Known rows, with every step that occurs
W A V Q M X B: [ 2.30 -2.42 -6.11 -1.74 -0.89  0.68 -1.05 -1.42  0.09 -2.97 -1.95  5.19
 -5.76 -2.13 -1.10 -4.03  2.29  5.28 -0.78  1.75  0.68 -1.03 -1.36  2.50
  7.04  3.22  4.75 -0.24]
V X B: [-0.45 -1.43 -4.56 -0.03 -3.94 -4.02  2.92 -1.22  2.96 -0.59 -2.62  4.13
 -1.45  3.13 -0.01 -1.29  6.34  1.09 -3.81  1.28  0.67 -0.56 -2.63  3.17
  3.05  1.85  2.88  1.47]
Q V: [-0.55 -0.15 -2.30 -0.45 -2.29 -5.83  4.31  1.53  1.30 -2.54 -2.32  3.52
 -0.54  3.18 -0.75 -3.90  4.81 -1.06 -1.52  0.59  0.97  0.78 -1.09  1.73
  2.24  3.53  3.84  0.81]
W A M: [ 1.44 -1.19 -5.49  1.83 -2.27 -1.75 -3.33 -0.08  2.60 -4.45 -3.38  6.52
  1.04 -0.18  2.20 -4.22  2.75  3.40 -3.13 -0.71  1.06 -5.65 -0.15  2.09
  4.57  4.06  2.39 -0.15]
X F A V: [-1.80 -1.67 -8.03  0.12 -2.66 -3.58  0.08  0.06  0.86 -2.49 -2.35  3.59
  1.86  2.08  2.19 -1.99  6.94  2.89 -2.54  0.68  3.58  2.12 -0.77  1.83
  2.36  2.63  2.03 -0.93]
V X M: [ 0.28 -0.99 -3.09  1.82 -3.60 -2.88  1.80  0.29  4.11 -1.48 -3.16  4.81
 -0.87  4.22 -0.45 -3.34  6.45  1.01 -2.64 -0.23  0.93 -1.94 -2.66  2.00
 -0.13  2.10  1.53  0.36]
Q V X M A: [ 1.12 -0.55 -1.71 -3.71 -1.72 -3.80  2.34 -0.04  1.93  0.04 -1.87  3.98
 -3.32  3.79 -1.92 -5.23  6.80  0.60 -0.76  0.98  1.54  1.72 -2.38  2.24
  1.99  2.56  4.75  0.23]
B X F A M: [-0.97 -2.75 -6.50 -2.07 -3.96 -2.78  0.27 -1.65  3.15 -4.10 -1.40  4.22
  1.25 -0.22  1.89 -1.92  5.91  2.21 -1.63  0.65  3.76 -1.50 -3.32  2.79
  1.19  2.15  1.12 -0.43]
W A M X V Q: [ 3.15 -1.18 -5.54 -0.63 -0.69  1.22 -3.13 -1.69  3.95 -3.22 -3.15  5.66
 -2.60 -0.71 -1.02 -4.87  2.97  4.93 -1.89  0.72  1.11 -1.63 -0.90  2.85
  5.48  3.23  3.72 -0.57]
M X: [ 1.08 -0.81 -3.55  1.48 -1.38 -3.90  4.18  1.06  1.65 -2.73 -2.19  2.23
  0.14  3.60  1.58 -3.63  5.56  1.37 -1.43 -1.36  0.66  0.78 -3.26  1.36
  1.61  4.08  0.53 -0.83]
V Q M X: [ 2.02 -2.42 -1.65 -0.14 -2.75 -0.78  5.09 -0.28 -0.30 -2.99 -0.90  2.15
 -4.85  1.22 -2.29 -4.80  4.21  2.25 -0.29  0.93  0.62  2.42 -4.39  0.47
  1.06  4.01  1.74 -2.05]
W A V: [ 0.39 -1.34 -6.13  1.36 -2.26 -2.67 -2.31  0.43  1.48 -3.16 -3.50  6.60
  0.84  0.68  1.32 -3.83  1.96  2.71 -2.90  0.00  0.64 -5.54  0.35  2.26
  5.20  3.56  3.16  0.78]
W A: [ 0.77 -1.30 -4.27  2.26 -3.26 -5.27 -0.22  0.21  2.68 -3.44 -3.22  5.95
  1.14  2.32  1.49 -3.58  4.03  1.85 -3.40  0.26  0.90 -5.48  0.01  2.03
  3.27  3.41  1.39  0.23]
B X M A F: [ 1.24 -2.99 -4.79 -4.81 -2.09 -3.60  2.99 -0.97  3.14 -3.50 -2.15  3.50
  1.06  3.07  0.32 -2.90  6.03  1.37 -1.09 -1.87  2.97 -3.85 -4.36  3.49
  0.68  1.97  2.07  1.20]
F A M X: [ 0.79 -1.57 -6.32 -0.23 -3.19 -0.88 -0.61  0.22  1.68 -2.80 -1.99  3.19
  0.23  1.98  2.64 -4.06  4.76  2.04 -1.62 -1.86  2.74  0.42 -2.64  1.59
  2.79  5.67  1.14 -2.19]
X V Q M A W: [ 2.01 -2.46 -4.92 -3.60 -1.16  0.46  3.47 -3.26  1.38 -1.27 -1.19  2.83
 -3.50  2.82 -4.51 -4.34  6.49  2.00 -0.70  2.80  2.41  4.56 -1.69  1.43
  3.61  2.18  4.80 -0.05]
W A V X B: [ 0.51 -1.65 -7.01 -0.54 -2.74 -1.52 -2.61 -1.26  2.18 -1.12 -3.35  7.08
 -1.94  0.02  0.33 -2.55  2.93  3.63 -3.52  1.36  0.39 -5.03 -0.37  3.62
  6.86  2.51  4.57  1.84]
B A: [-2.17 -2.29 -3.36 -0.22 -4.83 -7.28  1.72 -1.99  1.52 -2.13 -2.27  4.47
  3.23  3.60  1.20 -3.09  4.85 -0.70 -3.63  0.88  1.17 -1.45 -2.06  2.63
  0.65  2.38  2.21  0.71]
W A V X: [ 0.73 -1.67 -5.44  0.55 -3.47 -1.21 -2.62 -0.21  1.48 -1.06 -3.28  7.40
 -1.07  0.38 -0.27 -3.99  1.88  3.04 -3.46  0.58  0.05 -6.48 -1.00  2.42
  5.31  3.55  3.42  1.09]
M X F A: [ 0.28 -1.28 -6.11  0.16 -1.75 -4.37  2.76  0.25  1.62 -2.36 -1.66  1.70
  0.20  3.26  2.24 -2.69  8.79  3.31 -1.35 -0.16  3.18  3.75 -2.79  1.43
  1.20  3.61  0.01 -2.38]
M X V: [ 1.82  0.10 -4.48 -0.30 -0.06 -2.87  3.96 -0.23  3.37 -2.24 -2.78  1.82
 -1.05  4.05  0.27 -3.19  6.99  1.43 -1.11 -0.10  0.87  2.80 -1.86  2.11
  2.64  2.44  1.38  0.18]
Q V X: [-0.11 -0.63 -1.63 -1.24 -3.85 -4.13  4.01  1.01  1.17 -0.28 -2.18  4.33
 -2.63  3.04 -2.50 -4.17  4.70 -0.74 -2.02  1.17  0.21 -0.54 -2.62  1.80
  2.20  3.51  4.12  1.05]
F A: [-1.26 -1.81 -4.95  0.91 -5.70 -5.62  2.01  0.21  2.29 -2.25 -2.28  3.57
  1.76  4.68  1.70 -2.82  5.67 -0.76 -3.04 -0.03  2.82 -0.82 -1.29  1.67
  1.04  4.24  0.40 -0.87]

Rows
[ 0.87 -1.12 -3.70 -0.77 -0.81 -4.99  1.25 -0.29  2.91 -2.81 -2.45  2.95
  1.34  4.88  1.95 -4.04  7.77  1.67 -1.22 -0.57  2.74  1.53 -1.37  2.15
  0.60  1.86  1.80 -0.67] : X M A
[ 1.48 -0.84 -7.04 -1.57 -2.17  0.02 -0.60 -0.79  3.00 -2.54 -2.44  2.98
 -0.72  2.37  1.64 -3.67  5.86  1.93 -1.25 -0.85  2.83  2.00 -1.49  2.12
  3.63  4.35  1.95 -1.45] : F A M X V
[ 1.06 -2.21 -4.92 -1.00 -0.25  1.50  2.53 -0.32 -1.58 -3.01 -1.32  2.65
 -4.29 -0.89 -1.55 -4.00  4.26  4.92 -0.04  1.23  1.24  4.31 -3.54  0.74
  2.82  2.91  3.73 -1.57] : A V Q M X F
[ 1.61 -0.70 -6.03  0.91  1.08 -0.45  0.60  0.42  1.44 -4.33 -2.24  2.64
  0.50  0.27  2.88 -3.29  6.45  5.21 -1.31 -1.58  1.82  2.94 -3.14  1.39
  2.60  3.37  1.95 -1.75] : A M X F
[ 1.74 -2.05 -6.07  0.16 -3.15 -3.84  0.63  1.00  1.64 -3.56 -3.97  5.88
  1.85  2.63  0.66 -2.75  3.65  3.04 -4.48 -2.13  1.15 -7.60 -1.31  2.44
  3.82  4.49  2.42  1.04] : W A F
[ 3.01 -2.75 -4.04 -5.56 -1.84 -0.03  4.39 -2.08  0.04 -2.06 -2.01  2.07
 -3.66  2.98 -3.72 -3.66  6.14  2.60 -1.71  1.46  1.85  2.39 -2.77  2.07
  2.90  2.25  4.53  0.05] : X V Q M A F
[ 0.03 -2.43 -3.67 -0.06 -3.09  0.49  2.08 -0.17 -1.03 -2.89 -1.73  4.05
 -3.14 -0.06 -2.11 -4.22  1.67  1.89 -1.21  1.37  0.64  0.40 -2.54  0.88
  2.68  3.45  4.14 -0.30] : A V Q M
[ 0.18 -1.91 -4.74 -1.90 -0.76 -1.58 -0.97 -0.98  2.44 -1.96 -2.40  4.02
 -0.27  2.62 -0.55 -4.71  4.85  2.68 -1.25  0.64  2.80  2.12 -1.87  2.59
  1.92  1.71  4.22 -0.57] : X M A V Q
[ 1.70 -1.80 -5.50 -2.33 -0.69 -3.76  2.18  0.40  2.08 -3.08 -3.14  2.92
  1.91  5.24  1.24 -3.37  7.70  2.69 -2.38 -2.63  2.90 -0.55 -2.59  2.45
  1.09  2.88  2.76  0.02] : X M A F
[-0.34 -2.05 -6.27 -0.14 -4.40 -1.07 -0.78 -1.01  1.94 -1.14 -2.13  4.47
 -0.24  1.63  0.76 -2.54  7.04  3.67 -3.43  0.81  2.77  0.19 -3.04  1.82
  1.73  3.13  1.90 -1.37] : V X F A M
[-1.66 -2.19 -6.54 -1.94 -2.71 -4.46 -0.96 -3.41  2.41 -3.14 -2.53  4.72
  1.90  0.91  2.72 -1.54  4.99  1.63 -3.59  0.95  1.74  0.59 -1.36  4.24
  4.17  1.56  4.62  1.36] : X B A M
[ 0.37 -2.44 -6.96 -3.76 -1.70 -4.82  3.59 -1.87  1.16 -2.07 -2.30  2.64
  0.60  2.99  1.24 -1.34  6.34  2.44 -2.99 -1.31  1.47  0.57 -3.85  4.02
  3.94  3.09  3.58  1.11] : M X B A F
[-0.22 -2.75 -4.51 -2.87 -1.91 -2.14  0.04 -1.51 -0.21 -0.85 -1.69  3.54
  0.24  1.86 -1.01 -4.60  2.94  2.32 -2.27  1.49  2.06  1.59 -2.65  2.31
  3.45  2.91  4.50 -0.41] : M A V Q
[ 0.47 -3.76 -5.47 -2.99 -2.53 -0.80  3.71 -3.88  0.46 -1.64 -0.28  3.28
 -4.03  0.68 -3.23 -3.49  5.00  2.77 -0.69  2.19  1.80  3.88 -3.92  1.97
  3.57  3.18  4.96 -0.33] : V Q M X B A W
[ 2.45 -1.21 -4.10 -1.19 -0.33 -1.86  5.69 -0.18 -0.66 -3.80 -1.01  1.10
 -4.83  1.67  1.42 -2.83  7.13  2.70  0.32 -0.09  0.60  3.57 -2.90  1.26
  3.63  3.37  1.64 -0.87] : Q M X B
[-0.67 -1.07 -3.88 -2.25 -4.08 -4.60  2.83  0.21  0.95 -0.04 -1.62  3.93
 -2.46  2.75 -1.78 -3.41  7.45  0.94 -1.93  2.21  2.40  2.12 -2.09  1.91
  1.96  3.07  3.70 -0.44] : Q V X F A
[ 2.21 -2.17 -2.50 -4.07 -1.87 -1.24  3.59 -2.71  0.87 -1.80 -1.44  2.17
 -4.15  2.74 -3.06 -4.40  6.31  1.66 -0.84  3.33  1.58  4.23 -1.67  1.76
  2.55  1.38  3.54 -0.61] : X V Q M A
[ 0.74 -0.67 -5.46 -0.07 -0.42 -4.39  3.95 -0.20  2.43 -2.76 -2.29  1.93
 -1.03  3.05  2.16 -1.82  6.88  2.11 -1.69 -0.38  1.19  2.77 -2.58  2.84
  3.69  2.81  1.89  0.10] : M X B
[ 0.61 -1.48 -7.85 -1.46 -2.46 -1.30 -0.72 -0.90  2.45 -2.95 -1.95  2.90
 -0.70  1.58  3.04 -2.59  5.76  2.65 -1.79 -1.01  3.08  2.02 -2.15  2.75
  4.42  4.69  2.24 -1.41] : F A M X B
[ 1.14 -3.17 -6.21 -0.89 -2.52  0.49  3.72 -1.42  0.04 -2.11 -0.16  2.45
 -4.01  1.22 -2.90 -4.06  6.93  4.14 -0.14  1.38  3.44  4.88 -3.87  0.09
  1.77  4.43  2.55 -2.75] : V Q M X F A W
[ 2.85 -1.06 -5.59  1.17 -0.70 -0.53 -2.68  0.17  2.16 -4.19 -2.95  5.52
 -0.41 -0.46  2.32 -4.80  3.08  4.56 -1.92 -1.62  0.85 -4.09 -1.49  1.97
  5.09  4.90  2.15 -0.98] : W A M X
[ 1.99 -0.84 -5.08 -0.78 -0.30  1.66  0.16 -1.29  3.53 -2.89 -2.75  3.33
 -1.98  0.71 -1.04 -4.15  4.15  3.30 -1.41  0.17  1.25  2.91 -2.64  2.40
  3.43  2.89  3.64 -0.62] : A M X V Q
[ 0.58 -2.15 -4.51 -3.03 -2.22 -1.49  0.05 -1.10 -0.65  0.63 -1.78  3.84
 -0.28  2.47  0.12 -4.40  4.16  2.20 -2.42  0.60  1.12 -0.36 -3.22  2.24
  4.06  3.19  3.83  0.15] : M A V X
[-0.85 -3.30 -5.96 -3.76 -5.18 -4.46  2.26 -2.87  1.49  0.06 -2.81  4.86
  0.10  3.22 -0.78 -0.72  5.81  1.45 -5.05  0.49  0.90 -2.71 -3.90  4.29
  3.36  2.15  4.56  2.46] : V X B A F
[ 1.41 -0.89 -3.74 -0.58 -1.20 -1.92  3.60 -1.12  3.82 -1.63 -2.57  2.33
 -2.39  3.17 -2.25 -3.69  5.65  1.67 -1.48  1.39  1.11  3.60 -2.65  2.42
  2.19  2.11  2.50 -0.22] : M X V Q
[-0.47 -3.46 -4.85 -3.28 -1.93 -0.95  1.09 -2.87 -1.83 -2.03 -0.86  3.60
 -2.43 -1.07 -1.37 -4.18  4.16  4.02 -0.60  2.32  1.44  3.61 -3.92  1.93
  2.48  2.04  4.58 -1.06] : B A V Q M X F
[ 0.59 -1.63 -6.49  0.55 -2.13 -1.16 -2.81 -0.48  1.24 -1.51 -3.14  6.96
 -0.74 -0.25  0.09 -3.29  4.08  5.00 -3.29  1.30  0.79 -4.31 -0.79  2.41
  4.91  2.36  3.48  0.56] : W A V X F
[ 1.40 -3.61 -3.77 -2.16 -2.55 -0.53  3.58 -2.14 -0.82 -1.67 -0.33  3.06
 -2.66  2.15 -3.33 -4.95  4.87  2.38 -0.93  1.75  2.29  2.62 -3.31  0.37
  2.39  3.97  3.96 -1.28] : V Q M A W
